In the rows, 128 means zero.
Known rows, with every step that occurs:
lotid-kovifof-zevig: [115 131 100 146 136 151 132 116 125 124  98 142  79 151 171 121 119 113
 123 123 142]
lotid-kovifof-mosek-zevig-zagez-fovuko: [140 149  83  87 142  83 142  97 112 112 169 165  77 116 105  91 148 154
 110 110 158]
lotid-kovifof: [123 128  90 125 131 133 136 124 157 131 120 132 120 138 144 111 122 102
 138 112 134]
lotid-kovifof-mosek-zevig: [126 154 132 128 136 114 128 118 114 121 187 160  99 116 101 120 123 108
 149  87 163]
kovifof-mosek-zevig-zagez-fovuko: [144 150 122  91 138  72 134 101  83 107 175 160  85 107  87 108 153 175
  98 125 153]
kovifof-mosek-zevig-fovuko-zagez: [151 135 138 125 151  43 141 102  86 119 184  83  95 116  57 131 123 174
  99 164 188]
mosek-zevig-fovuko: [140 127 162 130 146  71 149 113  88 118 135 134  88 139 127 111 148 153
 125 167 170]
zevig-remuzev: [130 118 126 102 134 157 146 130 112 127 108 111 120 145 150 114 135 157
 110 168 118]
zagez-zevig-fovuko: [127 131  85 129 169  77 153 113 115 114  78  88  78 106 156 103 134 155
 101 154 169]
zagez-fovuko-remuzev: [123 156  72 135 121 134 142 126 150 116 200 138 119 132 143 101 149 164
 124 161 102]
remuzev-fovuko-zagez: [ 91  93 112 100 113  75 129 122 130 119 136  67 120 144 110 121 125 145
  99 133 140]
remuzev-fovuko-zagez-zevig-mosek: [ 50  98  56 107 152  35 123 125 114 102  64  67  74  78 115 105 125 146
  85 144 169]
kovifof-mosek-zevig-fovuko-remuzev: [143 167 151 161 157  79 151 114  77 111 223 133  93 129  83 121 144 163
 117 159 165]
zevig-fovuko-remuzev: [142 143 110 155 153 102 159 120 121 120 160 103 115 158 126 114 141 161
 107 184 132]
kovifof-mosek-zevig-zagez-fovuko-remuzev: [136 168  93 109 145  90 147 110  90 104 219 168  83 116  80 109 164 195
  98 155 144]
mosek-zevig-zagez-fovuko: [136 129 107  80 132  81 143 108 102 113 135 169  79 127 125  99 167 183
 103 163 148]
kovifof-zevig: [115 132 136 146 134 141 124 120  98 120 109 136  90 142 154 138 129 139
 115 134 138]
fovuko-remuzev-zevig: [119 140 101 144 143 137 139 147 125 122 153 117 108 128 129 133 133 157
 126 120 116]
fovuko-zagez-zevig: [112 123  49 102 152  92 136 128 147 126  98  75  95  84 124 131 124 169
 103 165 170]
mosek-zevig-remuzev: [124 122 154  92 133 141 148 132  90 123 127 151  90 142 146 114 154 166
 127 181 144]
zagez-zevig-kovifof: [ 92 130  82 114 170 126 159 113 122 109  60 110  58 106 144 115 136 170
 101 154 152]
fovuko-remuzev-zevig-kovifof-mosek: [105 155 108 156 169 146 153 124  94 106 165 102  82 127  90 136 121 179
  99 103 118]

Rows:
[105 162  79 146 154 135 157 113 101  97 194 104  70 123 111 107 131 198
  96 111 102]
zagez-fovuko-remuzev-zevig-kovifof-mosek
[134 129  88 115 165 117 150 137 109 121 106 117 100 136 111 132 145 183
  92 137 128]
fovuko-remuzev-zevig-zagez
[149 109 105 121 149  65 148 109 129 128 123  51 119 138 103 122 123 174
  89 191 157]
zevig-fovuko-zagez
[ 93  84 114  75 119 104 147 126 120 118 120  50 112 161 132 107 135 175
  82 176 133]
zevig-remuzev-fovuko-zagez
[126 152  61 146 175  96 166 121 128 112 125  92  79 113 150 104 146 173
  99 183 159]
zagez-zevig-fovuko-remuzev
[ 92 125  92 157 153 121 118 117 104 115  61 153  69 125 150 112 115 101
 116 125 141]
lotid-kovifof-zevig-mosek
[ 94 124 125 161 147 113 110 120  75 112  68 146  77 115 133 134 122 127
 108 144 139]
kovifof-zevig-mosek
[ 92 109 154  80 124  86 140 119  75 109 185  84  92 138  92 117 138 178
  95 153 166]
kovifof-mosek-zevig-remuzev-fovuko-zagez
[ 93 117  39 118 163  65 121 127 126 117  59  83  84  57 102 124 120 155
  96 174 169]
fovuko-zagez-zevig-mosek
[113 128  82  92 157 149 152 134 118 120  70 103  87 105 176 105 141 170
 107 166 146]
zagez-zevig-remuzev
[137 144  55 102 140 112 155 116 137 115 155 136 104 139 127 101 162 192
  88 179 112]
zevig-zagez-fovuko-remuzev
[ 77 101 117 105 129 154 149 116 101 110  81 109  62 189 208  88 136 129
  98 128 134]
lotid-kovifof-zevig-remuzev-fovuko
[ 92  98 146  89 119 131 145 127 100 113 109  94 110 166 161  96 144 146
 104 139 119]
zevig-remuzev-fovuko
[128 127  53 104 143 120 145  96 126 113  83 149  56 154 177  92 144 163
  86 142 134]
lotid-kovifof-zevig-zagez-fovuko
[135 124 140 158 153 103 143 102  81 114  94 107  76 159 160 125 127 154
  95 164 151]
kovifof-zevig-fovuko
[130 149  84  95 138  91 158 117 110 111 178 175  78 135 117 101 181 201
 104 194 137]
mosek-zevig-zagez-fovuko-remuzev
[118 147  65 136 131 133 142 136 137 113 185 120  99 125 154 103 142 179
 124 123  98]
zagez-fovuko-remuzev-zevig
[ 71 102  63  92 136  65 137 125 136 111 102  58  82 104 136 112 130 155
  91 138 170]
remuzev-fovuko-zagez-zevig
[ 81  87 121  94 128 120 144 116  88 111  96  61  72 172 160 117 135 184
  70 182 142]
kovifof-zevig-remuzev-fovuko-zagez
[103 114 118 144 153  97 110 139  90 116  73 119  99  93 119 125 116 127
 121 100 127]
remuzev-zevig-mosek
[ 92 132  70 135 163  87 121 130 109 112  57 127  80  61 132 115 127 126
 116 136 155]
zagez-zevig-mosek
[139 118  81  85 144  98 140 119 112 114  96 115  88 121 141 104 143 188
  90 112 120]
remuzev-zevig-zagez-fovuko
[131 142 168 107 139 138 138 124  69 118 173 144  99 121 107 121 140 163
 123 142 149]
kovifof-mosek-zevig-remuzev
[ 53  98  68  85 155  72 162 108 124 101  68  51  49 119 128 108 134 189
  71 159 166]
remuzev-fovuko-zagez-zevig-kovifof
[ 86  88 139  65 120  86 148 127  96 115 140  89  87 156 129 110 153 184
  99 186 159]
mosek-zevig-remuzev-fovuko-zagez
[129 152 168 133 132 108 120 121  81 118 188 157 103 106  85 138 130 135
 139 106 159]
kovifof-mosek-zevig
[ 91 123 185  93 124 112 138 122  59 103 173 127  85 143 120 105 144 152
 114 111 150]
kovifof-mosek-zevig-remuzev-fovuko
[103 128 156 116 143 116 154 113  93 113 117 155  66 140 114 123 149 167
 123 167 151]
mosek-zevig-kovifof
